Every row comes from one small tree of marks. Brackets hold a mark, then the marks that hang from it, in alphabetical order. Every link used is in the known rows. Which tree was each row made from?
In the rows, zero is written as 128.
Known rows:
[rokalo voride]: [171 140 107  78 155 110 137 152 122 115 108  93  70 137 103 144  93 174
 123 121 111 150 134 113 117 111 102 110 140 109 101  99 135 130 121 106
 129 199 143 126  95 122 157 122 168  96 144  81 121 136 123 139  87  78
 107 105 143 108 109 162  89 120 169 118 115 145  96 132 109  89 151 120
 123 106]
[dudi fosolas levebi [rokalo [voride visup]]]: [183 150  81 106 160 125 146 149  66 113 122  87  38 173  43 145  81 181
 118 135  68 139 149 134 116 111 111 101 161  97  90  79 155 103 122  89
 105 183 127 134  91 113 132 121 189 156 138 121 110 146 116 147  96  61
 100 119 150 100 136 150  90 124 139  99 123 146  94 117 119  77 164 113
 118  83]
[fosolas dudi [tigo gevak]]: [182 149 131  99 167 119 117 164 119 123 106 137  91 118 124 149  89 187
 122 110 167 137 130 137 126 108 107 110 143 125 111 127 125 110 140 106
 106 228 117 118 103 120 219 138 137 124 153 108 125 135 140 144  79 114
  97 101 148 122 110 137  97 105 161 122 169 160  85 125 114 139 127 140
 124 135]
[voride [rokalo [dudi levebi]] visup]: [169 156 102  94 131 116 119 174  93 114  73 102  72 123  75 164  25 186
 129 133  82 164 117 129 125 103  88  94 153 110  72  87 121 123 113 118
 131 155 139 131 111 123 116 147 194 172 141 157 131 142 113 139 133  92
 138 125 153 113 173 158 104 117 174 112 103 148  96 127 131  90 157 119
 159  85]
[visup [voride [rokalo dudi]]]: [169 153 127 100 126 111 103 173 114 105  91 114  58 102  92 174  69 189
 124 117  83 165 119 117 119 112  99  99 144 130  83  84 111 159 110 104
 140 172 154 128 112 129 110 126 190 154 143  66 144 136 124 137 116  82
 124 103 153 104 164 156  98 109 178 131 168 147 105 164 107  89 146 120
 175  94]
[visup [voride [rokalo [dudi levebi]]]]: [180 160 116 101 121 113 111 187  90 111  95 106  53  95  99 189   6 185
 125 117  49 149 110 122 115 111  88  94 153 129  82  85 108 150 108 104
 141 160 156 132 110 122 141 132 190 180 147  67 130 140 120 144 126  84
 136 108 146 115 155 148 114  97 180 129 170 156  95 155 119  87 123 109
 178  76]
[rokalo [dudi levebi]]: [180 148  92  97 142 111 124 198  98 135  98 100  74  99 137 162  39 173
 122 128  66 131 113 123 118 105  86 102 149 133 118 100 118 120 106 116
 131 156 140 132 105 124 161 131 161 189 155 119 108 144 118 147  96  90
 134 116 157 116  89 158 116 103 159 126 113 153  91 130 143  76 133 105
 137  84]
[voride rokalo]: [167 151 121  94 135 116 117 157 122 110 106 118  73 128 112 137  94 184
 122 125 129 170 121 126 125 112 106  99 143 114  70  99 121 130 111 106
 127 169 135 124 103 130 151 126 167 103 128 105 145 135 123 140 102  93
 118 106 144 110 157 149 113 120 173 117 137 151  96 130 130 106 132 116
 142 105]
[dudi fosolas]: [171 149 100  99 148 113 126 144 110 112 155 101  54 137 100 136 140 170
 117 131 108 150 127 119 128 112 109 105 149 111 106 106 143  99 116  99
 113 167 135 121 100 130 142 108 153 120 127  95 126 137 126 147  93  79
  98 113 142 104 115 161 116 127 151 114 120 153  88 125 139  68 134 108
 114 109]
[voride [rokalo [dudi fosolas levebi]] visup]: [175 160  98 101 117 119 118 153  82 106  95 104  45 133  52 145  56 189
 126 130  99 168 125 133 127 105 103 101 158 109  83  81 135 116 117 113
 116 158 142 133 108 124 118 130 199 176 130 133 131 145 116 148 135  88
 123 128 147 106 222 166 111 120 153 102 109 150  95 125 150  64 153 110
 155  83]
[rokalo [dudi fosolas] [voride visup]]: [172 148  90  85 139 117 130 151 102 114  78  75  50 149  71 141 107 184
 122 125  86 162 136 115 124 105 114 114 145 109 106  85 143 117 121 115
 113 202 145 127 106 122 106 118 196 136 144 117 123 140 115 142 108  69
  97 131 157  91 182 181  83 129 161 110 103 131 110 121 123  62 190 114
 149  94]
[fosolas [dudi levebi rokalo]]: [198 145 108 109 149 113 137 159  82 127 127 127  52 132 100 145  43 178
 117 124 113 119 132 135 113 108 112 102 160 117 102 100 129  90 114  89
 101 197 115 132  95 115 193 135 145 167 153  99 109 146 117 142  86 101
 125 117 161 125  54 130 104 110 145 112 135 159  79 125 114 120 125 113
 117 100]
[voride rokalo visup]: [147 154 117  92 134 113 115 135 123 107 109 101  72 145  80 140  86 191
 123 127 139 176 132 132 133 107 108  96 145 107  63  97 126 125 114 119
 133 171 142 124 103 129 123 137 181  94 126 138 151 135 123 137 122  91
 122 117 143 106 184 153 102 129 179 110 108 149 101 130 123 114 148 131
 144 108]
[visup [voride rokalo]]: [157 152 132 101 132 113 108 148 111 106 121 117  62 117  89 156  86 182
 123 122  97 168 119 125 122 115 110  97 147 116  70  92 110 149 117 104
 138 163 157 122 107 132 132 121 175 120 131  70 144 134 127 139 116  87
 113  94 139 112 149 138 109 115 182 122 173 153 100 159 115  97 117 126
 159 104]
[gopam [levebi [dudi rokalo]]]: [180 134  92  97 164 124 145 186  96 148 123 100  41 142 125 140 147 168
 119 116 110 101 133 100 108 116  86  87 153 114 150 104 154 131  93  92
 137 158 118 130  93 128  90 114 137 175 138 121 124 140 109 135  59  90
 104  92 162 102 107 147 104 116 137 118 101 145  94  98 139  77 138 110
 136  90]
[gevak tigo]: [172 145 106 113 157 111 107 155 135 119  96  99  60 125 100 141 112 177
 121 132  82 176 118 117 127 107 109 107 148 121 100 101 136 104 118 106
 131 190 125 130 111 133 145 122 144 119 134 109 126 136 127 142  94 105
  95 105 154 124 148 163 102 112 167 123 113 151  94 134 109  90 133 111
 136 106]
[fosolas [dudi levebi rokalo] [tigo gevak]]: [202 152 121 113 167 129 124 181  74 131  98 133  74 120 116 155  34 187
 119 116 135  96 139 140 112 110 103 100 156 129 104 114 134  98 143  94
  99 209  96 127  99 112 234 144 140 182 157 102 108 144 135 149  55 106
 107  96 154 124  78 122 100  93 140 115 169 162  77 116 108 143 121 128
 122 113]
[tigo gevak]: [168 149 112  97 170 113 122 162 110 124 119 118  81 117 131 151 100 187
 124 120 151 116 131 126 139 115 114  99 145 125 124 119 115 122 134 111
 120 149 123 117 104 130 163 124 155 132 129 109 125 134 131 144  68  89
 108  96 143 117 119 141 119 115 157 125 120 156 102 122 130 110 128 111
 114 117]
[fosolas [tigo gevak]]: [168 155 115 104 170 119 112 172 119 139 101 111  88 116 144 155 106 182
 121 118 144 127 129 124 128 111  96 103 140 126 110 116 129 126 140 110
 125 181 128 115 102 128 195 129 148 136 144  99 126 133 143 146  52  91
  95  87 146 115 132 137 112 104 161 126 149 158  93 133 118 117 121 136
 125 121]
[rokalo dudi]: [170 149 107  92 139 111 115 183 119 130  98 101  66 109 133 147  92 176
 120 120  99 141 122 115 120 105  98 106 141 127 127 103 127 128 111 111
 130 169 141 127 110 126 132 124 159 148 151  91 123 137 121 140 104  90
 117 108 165 108 110 164 101 115 162 130 114 147  99 143 118  89 150 115
 131 101]
[visup voride]: [163 150 124 104 145 108 119 146 112 117 128 100  67 112 122 166  82 180
 117 118  68 150 121 120 125 114  89  97 148 122 107 101 112 118 114 107
 140 160 152 121 108 132 140 115 161 130 140  66 131 135 123 144 107  81
 110  89 142 110  88 142 108 116 175 131 162 154  97 155 106 100 112 123
 136  98]
[levebi [dudi [fosolas tigo] [rokalo voride]]]: [192 150  86  98 169 136 138 167  93 131  98 112  28 157 105 135 155 176
 118 118  97 124 151  98  98 113 100 112 144  99 123  90 175 131 122  78
 116 226 115 127  96 117 135 103 151 146 146  61 119 141 130 145  50  75
  71 109 155  93 140 160  82 107 140 103 143 147  99 111 114  73 168 118
 128  99]

Which tree is each row?
[183 164 105 105 130 128 106 186  99 118  72 130  65 116  88 158 125 194
 124 116 153 142 128 120 121 111 119 106 142 112  96 106 138 146 145 101
 105 206 125 122 117 123 158 129 177 156 133 102 135 136 139 147  81  91
  89 111 142 104 218 158 109 101 141 115 153 157  95 123 133  83 146 116
 160 110]
[voride [rokalo [dudi [fosolas [tigo gevak]]]]]
[192 147  80 102 151 126 147 155  70 116 145 100  31 155  63 150 100 179
 118 133  67 124 146 123 108 113 113 103 161 104 110  87 151 108 125  79
  99 186 127 131  91 113 155 109 173 167 143  69 106 145 119 145  76  65
  95 110 145 102 108 153  92 111 134 106 129 151  87 127 119  59 150 103
 108  81]
[dudi fosolas levebi [rokalo voride]]
[179 136  89  87 176 122 150 166 100 119  80  90  43 171  95 126  96 186
 124 125  92 127 161 107 118 104  86  95 147 102 102  87 157 147 107  97
 141 191 126 130  89 122  93 121 169 148 147 103 128 142 114 134  60  67
 108 109 161  97 130 157  82 123 160 108  93 135 113 115 108  93 193 117
 121  96]
[levebi [dudi [rokalo [voride visup]]]]
[188 149 117 116 157 114 116 157 106 126 103 122  82 114 127 159  33 171
 121 121 109 143 117 143 110 104  89 111 152 125  93 116 129  97 125 108
 118 211 127 126  97 116 221 137 138 150 166 109 118 141 132 149 101 115
 118 105 149 121  77 133  93  97 174 111 162 164  71 123 123 119 114 144
 129 109]
[fosolas [dudi levebi] tigo]
[181 147  86  99 158 128 128 174  98 155 119  92  40 138 144 146 178 159
 116 113 107 132 126 107 108 113  68 108 152 116 152 109 165 112 108  99
 131 188 122 124  96 130 117 107 136 157 139 114 129 137 128 143  63  97
  84  97 150  96 183 156 107 108 144 111 143 154  81  99 149  45 124 133
 139  99]
[gopam [levebi [dudi [fosolas tigo]]]]
[186 169  90 111 122 127 111 190  90 119  87 123  55 114  94 165  84 182
 121 129  97 161 113 126 111 106  98 108 152 119  86  95 138 124 121 104
 111 188 135 129 107 118 157 127 174 169 142 103 123 142 126 150 105  99
 106 119 142 106 189 157 105  98 150 105 160 162  81 127 142  63 137 114
 168  85]
[voride [rokalo [dudi [fosolas tigo] levebi]]]
[171 143  99  83 142 111 132 164 122 127  69  88  64 137  85 146  54 186
 126 128  95 165 134 116 124 101 101 106 140 109  93  89 131 132 117 120
 132 205 147 127 105 122 111 135 194 122 156 116 134 137 116 138 106  81
 117 117 160  97 156 179  75 119 177 116 107 130 111 131 103  81 187 117
 147  91]
[rokalo dudi [voride visup]]
[189 165  88 126 160 131 122 174  66 130 136 101  45 135 117 148 103 171
 111 132  82 120 128 133 103 114  93 103 157 113 123  99 161  92 132  92
 111 172 114 127  96 118 173 119 148 170 144  80 112 146 128 149  77  80
  92 102 152 107 105 139 105 106 128 101 152 157  77 121 118  77 127 114
 117  89]
[dudi [fosolas tigo] levebi rokalo]
[172 150  91  93 164 118 147 161  77 122 113  82  57 154  65 141  30 186
 121 136  73 133 146 124 115 107  99  94 159 105  88  85 142 112 117  97
 121 173 128 136  92 114 147 132 182 142 150 109 113 148 115 142  79  74
 119 109 155 108 123 147  89 121 152 105 110 144  99 127 105 101 169 118
 114  82]
[dudi levebi [rokalo [voride visup]]]
[179 142  84  86 165 129 153 148  89 120 107  94  21 187  76 115 141 182
 123 128 103 137 157 106 117 105 107 101 153  97 118  79 166 124 114  89
 119 206 123 130  93 118  90 111 180 161 127  96 120 142 116 139  64  65
  88 121 153  94 170 166  82 125 142  99 107 136 109 108 129  68 192 116
 124  94]
[levebi [dudi fosolas [rokalo [voride visup]]]]
[182 138  84  91 147 121 143 164 110 135 141  87  30 147 115 140 168 162
 122 119 114 116 128 103 118 117  87  97 152 113 169 103 154 112  97  93
 129 173 126 127  97 133  90 108 140 170 124 113 129 138 112 137  84  92
  93 106 149 100 174 153 117 122 138 116 116 150  87  93 160  42 122 119
 135  97]
[gopam [levebi [dudi fosolas]]]
[164 145 104  89 163 116 139 143  94 114 103  84  55 167  66 127  92 186
 116 125  97 147 151 121 123 107 109  99 150 100  80  86 142 119 119 101
 123 186 129 128  96 120 125 122 181 114 148 114 129 140 118 137  90  67
 105 106 164 102 130 161  79 130 167 107 107 136 108 133  80 103 183 123
 120  98]
[dudi [rokalo [voride visup]]]
[182 149  89  97 157 125 141 145  82 110 121 100  28 164  67 134 146 183
 115 128 110 126 147 114 113 116 124 105 148  91 104  88 157 120 130  85
  99 195 119 128  91 116 127 105 171 127 136  52 117 140 121 144  65  63
  80 111 151 102 120 164  86 123 134 108 133 144  94 123 110  72 163  99
 117  97]
[dudi fosolas [rokalo voride]]
[180 140 114  90 152 118 141 138  98 106 112 111  49 176  56 123  52 194
 122 118 123 149 148 124 113 104 117 106 151 100  80  96 141 113 119  99
 105 230 129 132  92 111 159 133 169 121 156 106 130 141 118 135  94  83
 100 122 163 109 106 154  68 128 161 109 124 141  98 130  70 132 178 129
 131 118]
[fosolas [dudi [rokalo [voride visup]]]]
[190 149  78  94 139 122 137 180  87 119  96  95  46 120  80 169  59 175
 125 125  63 140 130 116 113 108  97 110 154 116 130  94 143 119 117 100
 109 203 135 131 102 113 138 119 185 165 152  90 106 143 119 145  95  76
 109 123 143 104 130 175  96 108 146 115 125 148  88 120 128  55 157 100
 140  83]
[rokalo [dudi fosolas levebi] voride]
[183 165 108 114 115 122 112 173  72 102 109 110  38 105  70 180  58 182
 124 125  57 150 112 122 114 113 107  95 157 127 103  80 117 135 111  99
 120 172 153 133 112 126 125 121 194 197 132  71 126 142 121 147 115  80
 118 122 139 103 185 155 116 103 153 116 172 157  90 149 139  50 123 103
 176  78]
[visup [voride [rokalo [dudi fosolas levebi]]]]
[183 147  83  96 133 120 140 164  80 113  85  84  45 137  69 153  49 180
 125 130  53 148 135 121 124 105 106 107 155 108 101  81 143 105 115 110
 116 202 149 134 102 116 126 124 197 179 146 120 116 145 115 147 106  76
 110 130 146 102 175 176  88 119 150 106 120 143  99 120 123  61 174 116
 136  80]
[rokalo [dudi fosolas levebi] [voride visup]]
[163 152 110  91 127 115 107 157 118 109  78 101  69 134  85 142  67 191
 124 123 119 173 125 124 133 101 107  98 144 109  78  89 123 140 108 116
 137 177 143 127 112 129 110 138 194 143 134 150 142 138 117 141 137  91
 128 121 159 106 194 166 100 124 176 117 108 141 110 130 121  87 164 121
 160 101]
[voride [rokalo dudi] visup]
[167 166 104 106 127 127  96 155 102 111  73 108  57 141  75 139 105 194
 121 127 121 195 124 128 122 101 104 109 146 106  72  85 147 131 130 111
 120 209 134 124 114 126 115 129 191 133 136 114 146 138 133 144 121  97
  93 118 153  94 242 172  95 115 161 100 136 147  96 127 116  69 170 128
 166 100]
[voride [rokalo [dudi [fosolas tigo]]] visup]
[177 159  92 120 158 128 120 161  84 129 125 109  43 145 100 135 170 178
 104 128 104 142 136 124 110 111 110 105 150 106 124  96 158 102 128  87
 109 193 113 121 101 122 158 107 149 127 143  96 126 141 132 149  66  81
  81 103 160  98 124 147  99 113 133 103 148 154  90 127 106  86 145 118
 117 108]
[dudi [fosolas tigo] rokalo]
[173 162 118  99 116 121 101 174  93  93 107 109  37 117  88 161 105 190
 120 117  76 160 119 112 120 116 119 101 150 116  90  76 132 147 107  99
 124 188 150 127 116 128 107 114 192 163 127  67 138 136 125 142 132  76
 105 118 145  99 196 161 114 114 160 122 172 148  95 152 113  67 135 100
 176  89]
[visup [voride [rokalo [dudi fosolas]]]]
[190 159  76 115 154 129 140 167  70 120 110 106  40 149  85 156 101 175
 114 132  71 131 140 123 100 115 104 106 156 103 104  91 163 101 136  86
 102 217 114 129  90 110 168 111 166 157 156  68 102 145 128 146  68  74
  83 105 149 105 130 147  87 103 139 101 163 157  76 132 108  59 144 120
 113  86]
[dudi [fosolas tigo] levebi [rokalo voride]]
[183 151  78 108 159 131 131 179  79 154 118  89  25 157 124 135 176 169
 113 115 109 114 132 104 103 116  85  99 155 109 156 101 174 112 105  80
 126 190 106 128  94 124 112 104 135 186 141  95 125 141 122 140  66  87
  75  88 167  97 176 153 102 110 124 106 128 155  82  94 132  57 133 120
 130  87]
[gopam [levebi [dudi [fosolas tigo] rokalo]]]
